Each row comes from the steps of one path. Every step used is in the known rows, and no mark comes twice. Write the path behind each row, first mark first.
Known rows
C/V/S/D/H/K: [ 1.964 -1.981  1.651 -2.260 -0.609  1.495  1.830 -3.421 -6.350  2.604
 -0.314  3.662 -4.471  1.847 -3.516 -0.955  1.280 -3.762 -3.951  3.713
 -3.865 -6.214 -1.001]
K/S: [ 1.773  2.191  1.739 -0.283  0.517 -0.209 -2.419 -0.749 -2.696  0.960
  1.005  1.329 -2.000 -0.154  1.114  0.958 -0.677 -0.278 -0.757  3.173
 -0.996 -3.265 -0.002]
V/C/K: [ 1.821  0.102 -1.216 -1.610 -1.131 -2.040 -0.211 -1.069 -2.476  0.463
  1.085  0.394  1.914  0.539 -1.960  0.458 -0.640  0.844  0.875  3.686
  0.407  1.588 -3.197]
S/V/C: [ 0.586  0.349  0.035 -0.910  0.142 -2.147  0.443  2.014 -3.102  1.321
  1.100  1.096  3.846 -0.948 -1.737 -0.105  0.494  0.657  0.475  2.072
 -0.803 -0.117 -2.115]
Q/V/S: [-0.816 -1.991  2.831 -0.367  0.716  1.451 -2.138  0.658 -1.079  2.130
 -1.530  1.552  0.661  1.190 -1.576 -1.076 -0.004 -2.161 -2.342  0.034
  2.325 -4.367 -0.605]
S/V/C/D: [ 0.738 -0.176  0.302  0.236  0.423 -2.996  1.942 -0.119 -2.254  0.302
  1.339  0.013  3.691 -1.302 -1.169 -1.563  1.894  0.418  2.654  3.163
 -2.179 -0.423 -1.218]
V/S/D: [ 0.596  0.125  3.438  1.583  0.047 -1.051  0.331 -0.791 -3.692  3.349
  0.042  0.519 -3.931  2.138  0.991  2.373  2.252 -0.162 -1.541  3.366
 -2.527 -4.510 -3.375]
H/K/S: [ 2.445 -0.484  1.247 -1.852  0.040  0.533 -2.423 -0.222 -3.834  0.771
  0.467  1.013 -1.637  2.051 -0.950  0.531 -0.300 -0.522 -1.664  1.400
 -1.344 -3.248  1.711]
C/D/H/K/S/V: [ 2.162  0.153 -0.579 -2.239  0.595  0.399  0.492 -2.503 -3.066 -1.161
  2.210  2.698 -0.348 -0.178 -2.684 -1.720  0.192 -2.924  0.750  2.980
 -3.688 -4.199  3.715]
D/S/V: [ 0.051  2.043  1.035 -0.875 -0.417  1.484  1.316  2.930 -1.314  0.844
 -1.269  3.162  1.522 -2.325 -1.024  1.588 -1.695 -0.959 -1.842  1.911
 -0.165 -2.432  0.297]
H/D: [-0.103  2.041  2.577  3.898  0.472 -1.594  1.331  1.205 -2.729  3.166
 -3.175 -1.098 -0.220  0.771  0.187 -0.946  0.572 -0.540 -0.654  0.724
 -1.687 -0.002 -0.728]
K/S/D/H/V: [ 3.820  0.047 -0.196 -1.532  1.403  0.534  0.531 -0.653 -3.853  0.667
  1.786  2.629 -4.438 -0.705  0.402 -1.629  1.324 -3.629 -0.811  6.704
 -2.361 -4.777  0.761]
D/C: [ 0.230  2.302  0.580 -0.565 -0.890 -2.081  1.513 -0.479 -2.798  2.659
 -0.878  0.240  1.642  0.389  0.276 -0.666 -1.410 -0.199 -1.098  4.021
 -3.035 -1.709 -0.348]
H/K/S/V/C: [ 2.346 -0.926 -0.878 -4.353 -0.379 -0.584 -1.873  1.365 -5.144  0.040
  3.200  1.835  1.894  1.211 -2.708  0.228  0.437  0.966 -0.051  1.848
  0.295 -2.401 -0.395]
Q/V/S/D/C/K: [-1.131 -1.883  0.068 -4.274 -0.616  0.305  1.681 -2.130 -2.450  0.747
  1.498  1.492 -1.023  4.136 -1.666  0.303 -0.521  0.841 -1.253  4.108
  1.006 -4.577 -3.549]
D/S/V/C: [ 1.280  2.119 -0.099 -2.137 -1.146 -0.111  0.626  3.528 -2.839  1.556
  0.534  2.136  3.415 -2.350 -1.183  0.872 -0.652 -0.250 -0.883  3.473
  1.157 -0.573 -1.806]
D/S: [ 1.617  2.480  1.781  0.242 -0.846  0.892  0.110  1.664 -1.635  2.168
 -2.134  1.352 -0.138 -1.628  0.619  1.094 -1.429 -1.718 -2.530  2.989
 -0.557 -1.674  0.367]
V/S/D/C: [ 0.197  1.682  1.899 -0.641 -1.275 -1.847  1.805 -1.617 -4.517  4.142
  0.817  0.686 -2.516  2.935  1.487  1.400  1.410  0.564 -1.619  5.664
 -2.915 -5.027 -3.546]
D/H/K/S/V: [ 1.881  0.506 -0.910 -3.137  0.356  1.421 -1.083 -0.422 -4.008 -0.237
  1.905  3.794 -0.300  0.159 -3.328 -0.577 -1.383 -2.529 -1.387  1.811
 -2.356 -4.000  2.491]
Q/V: [-0.220 -1.891  2.553 -0.023  1.756  0.243 -0.650  1.592 -0.749  0.754
 -1.959  0.084  2.113  0.166 -1.556 -2.397 -1.113 -1.627 -1.693 -0.099
 -0.147 -1.794  1.150]
S/D: [ 1.202  0.171  3.106  1.912  1.027 -2.184  1.610  0.129 -3.413  2.023
 -0.136 -0.603 -2.433  1.518  0.816  1.168  1.198  0.257 -0.810  3.128
 -4.858 -2.020 -1.834]
D/S/V/C/K: [ 1.144  1.446 -2.239 -3.948 -1.928  0.755  1.091  1.423 -1.943 -0.637
  1.423  3.298  3.214 -1.574 -2.898  2.084 -1.795  0.842  0.034  3.743
  2.712  0.335 -2.854]

Which path is each row?
[-0.835 -1.129  2.159 -2.325  0.141 -0.520  1.256 -0.227 -3.456  2.852
  0.589  0.562 -0.826  3.338 -0.130 -0.892  0.575 -0.117 -2.247  3.790
 -0.584 -5.667 -2.547] => Q/V/S/D/C
[ 0.282  1.516  1.472  0.162 -0.155  0.658  2.800  0.800 -0.493 -0.217
 -0.909  2.120  1.413 -2.657 -0.118  0.299 -0.089 -1.217  0.203  2.820
 -1.419 -2.595  1.490] => C/D/S/V
[ 0.486 -1.977 -1.642 -3.808 -2.093  0.337  3.165 -2.305 -2.631  1.146
  0.788  2.714 -2.343  2.692 -0.746  0.839  1.301  0.099 -0.403  6.020
  1.101 -4.746 -2.993] => H/V/S/D/C/K
[ 2.264 -0.558  1.058 -1.755  0.157  0.107  0.553  1.676 -1.365  0.918
 -0.551 -0.633  3.395 -1.447 -0.580 -3.236  0.176 -2.131 -0.344  4.405
  1.590 -0.846  0.393] => Q/V/C/D/S
[ 2.426  0.396  0.572 -3.809 -0.585 -1.380  0.845 -1.084 -6.233  1.455
  2.809  0.175 -3.005  4.103  0.603  0.932  0.202  1.397 -1.628  5.173
 -4.394 -4.724 -0.115] => H/K/S/D/C
[ 1.319 -2.276  1.318 -0.372  1.480 -2.093  0.329  0.158 -1.526  0.552
  0.236 -1.749  3.857 -0.044 -1.047 -4.361  1.379 -1.216  1.247  2.890
 -0.228 -0.417 -0.148] => Q/V/C/D
[ 3.890 -1.877 -3.170 -2.863 -0.345 -0.920  2.747 -1.109 -3.411  0.165
  1.782  1.471 -0.460  0.033 -2.548 -1.905  1.249 -2.399  0.704  7.327
 -0.986  0.011 -2.514] => S/D/H/V/C/K
[ 0.467  0.872 -0.508 -2.283 -1.074 -2.330  3.719 -2.482 -3.347  0.655
  1.543  0.332 -1.324  2.625 -0.394  1.600 -0.835  2.087  0.036  5.855
 -3.799 -1.539 -3.047] => S/D/C/K
[ 3.839 -2.074 -2.003 -4.543 -0.177 -0.555  0.097 -1.050 -3.799 -1.225
  4.024  1.701 -2.553  1.171 -0.420  0.255  1.798  0.984  1.330  6.944
  1.939 -2.071 -3.077] => H/V/C/K/S/D
[ 0.903  3.883  2.223  2.485 -0.691  0.572  1.600  2.863 -2.480  3.400
 -3.628  0.325 -0.787 -0.573  0.711  0.195 -0.475 -1.371 -2.249  2.410
 -0.019 -0.535 -0.120] => H/D/S
[ 1.638  1.638 -0.319 -2.571  0.351 -1.330 -1.937  1.095 -4.077  0.364
  3.683  2.112  1.412 -0.916 -0.772  0.667  0.351  1.037  0.753  3.581
  0.691 -2.124 -2.096] => K/S/V/C
[ 0.149 -0.316 -1.857 -2.782 -0.675 -1.327  0.816  0.033 -2.092 -0.709
  2.054  1.918  3.766 -0.105 -3.506  1.003 -0.825  1.644  1.501  2.327
  0.882  0.903 -3.308] => S/V/C/K
[ 0.134  1.570  1.163 -1.394  0.953  0.168 -1.379  0.171 -2.481 -0.383
  2.080  3.194 -0.251 -0.891 -0.405  1.323 -0.714  0.329 -0.103  1.760
 -0.627 -3.776  0.113] => K/S/V
[ 0.811 -2.588 -0.885 -3.323  0.254 -0.550 -0.804  0.381 -1.286 -0.613
  0.799  0.366  3.858  1.030 -3.577 -1.984 -1.327  0.018  0.123  2.033
  2.812  0.908 -2.288] => Q/V/C/K
[-0.673  1.064  1.070 -3.018 -1.984  0.426  1.521 -3.296 -4.049  3.330
 -0.950  3.713 -0.589 -0.240 -0.865 -0.809 -0.592 -1.109 -2.985  4.467
 -0.367 -5.670 -2.015] => D/C/V/S
[ 2.172  1.431  2.897  0.084  1.254 -1.395 -0.804 -0.822 -4.144  0.940
  2.470  0.528 -4.689  1.344  1.962  1.896  1.029  0.813 -0.582  4.770
 -3.419 -3.903 -1.656] => K/S/D
[ 0.403  2.639 -1.841 -1.749 -1.783  0.269  2.508  2.580 -2.522  0.437
  0.016  1.940  2.637 -0.610 -2.600  1.017 -0.764  1.073  0.222  3.023
  3.469  1.492 -3.467] => H/D/S/V/C/K
[ 3.197  0.468 -2.209 -4.537 -0.291  0.016 -1.632  0.191 -5.536  0.451
  3.368  2.730  1.485  0.292 -3.783 -1.355 -0.322 -1.873 -0.488  3.628
 -1.079 -2.270  0.184] => D/H/K/S/V/C
[ 3.750 -0.611 -2.139 -1.127 -0.244 -0.829  0.638  1.036 -2.970  2.344
 -0.698  1.445  2.320 -2.238 -1.969 -4.309  0.814 -4.580 -0.512  5.492
 -0.153 -0.230  0.180] => D/H/V/C
[-0.384  3.554  0.939  1.735 -0.581 -2.501  2.933  0.651 -3.437  3.897
 -2.357 -0.968  1.163  1.261  0.572 -1.745 -0.367  0.068 -0.778  3.315
 -2.202 -0.478 -0.907] => H/D/C
[ 2.077 -0.705  0.735 -5.849 -0.626 -0.210  2.017 -3.069 -7.226  0.723
  2.551  2.570 -3.898  2.506 -1.076 -0.568 -0.036  1.036 -2.883  5.575
 -4.114 -6.243 -0.239] => H/K/S/D/C/V
[ 2.441 -1.432 -0.440 -3.425  0.005 -1.481 -0.422 -0.609 -4.087 -0.826
  3.493  0.816  1.656  0.852 -1.945 -1.143  2.121  0.796  1.971  2.991
 -1.142 -2.590  0.656] => H/K/S/V/C/D
[ 1.746  2.155  1.968  1.240 -0.582  0.194  1.766 -0.130 -0.692  1.218
 -1.806  0.304 -0.322 -1.935  1.215 -0.125 -0.124 -1.949 -0.430  4.180
 -1.974 -1.863  1.458] => C/D/S
[ 3.071 -1.007  2.251 -1.495  0.578 -0.448 -0.621 -0.416 -5.229  0.614
  2.028  0.141 -4.453  3.472 -0.074  1.582  1.263  0.727 -1.539  2.828
 -3.791 -4.263  0.083] => H/K/S/D
[ 1.712  3.037  1.133 -2.201  0.042 -2.166  0.767 -1.480 -5.166  1.831
  3.141  0.519 -3.421  1.876  2.385  1.136  0.059  1.434 -0.780  7.148
 -3.881 -4.337 -1.852] => K/S/D/C
[ 3.293  2.184  0.691 -0.109 -1.259 -1.273  0.995  0.451 -2.352  2.124
 -0.261 -0.572  1.478 -2.090  0.929 -0.990  0.980 -1.274  0.461  6.181
 -0.820 -0.261 -0.768] => V/C/D/S
[-0.193  1.481 -1.494 -2.440 -1.647 -1.357  2.014 -2.326 -1.874  0.651
  0.198  1.226  1.399  1.262 -1.200  0.616 -2.671  0.931  0.026  4.248
 -1.277 -0.639 -1.134] => D/C/K
[ 2.401 -0.872  1.462 -0.159 -0.599  0.123  0.468 -1.689 -5.169  3.405
 -0.090  1.363 -3.716  3.404 -2.113  0.375  1.737 -3.123 -2.744  3.287
 -4.115 -4.750 -1.002] => V/S/D/H/K
[ 1.399 -3.748  1.871 -1.808  0.794  1.682 -0.212 -0.321 -4.141  2.347
 -0.341  1.171 -2.016  3.836 -3.617 -1.939  0.995 -3.911 -3.431  1.522
 -1.664 -5.239  0.081] => Q/V/S/D/H/K
[ 0.823  1.717  1.567 -0.380 -0.190 -2.999  3.207 -0.495 -4.382  2.833
  0.644 -0.770 -1.128  1.799  1.277  0.228  0.303  1.029 -0.896  5.616
 -5.391 -2.474 -1.803] => S/D/C
[ 4.354 -0.028 -4.396 -5.113 -0.737  0.936 -1.411 -1.952 -2.759 -0.791
  3.124  3.598 -0.127 -1.303 -2.387 -2.251 -0.580 -3.253  0.947  7.156
  3.040 -1.101 -0.745] => D/H/V/C/K/S
[ 1.702  1.238 -0.011 -1.680  0.621 -2.148 -0.313 -0.915 -3.000 -0.595
  3.844  1.001  1.294 -1.238 -0.048 -0.722  1.720  0.769  2.901  4.707
 -0.745 -2.372 -1.101] => K/S/V/C/D
[ 3.814 -0.757 -0.831 -1.292 -1.314  0.133  2.076  1.578 -1.250  1.259
 -1.222  0.572  2.138 -2.874  0.458 -2.946  1.921 -2.681  0.615  6.145
  1.623 -1.128  0.962] => H/V/C/D/S
[ 3.371 -1.501 -2.933 -4.780 -0.836  0.333 -1.626 -0.789 -2.167 -1.148
  2.671  2.496  0.099 -0.410 -1.183 -0.685  0.297 -0.060  1.306  5.423
  4.241 -1.158 -1.300] => H/V/C/K/S
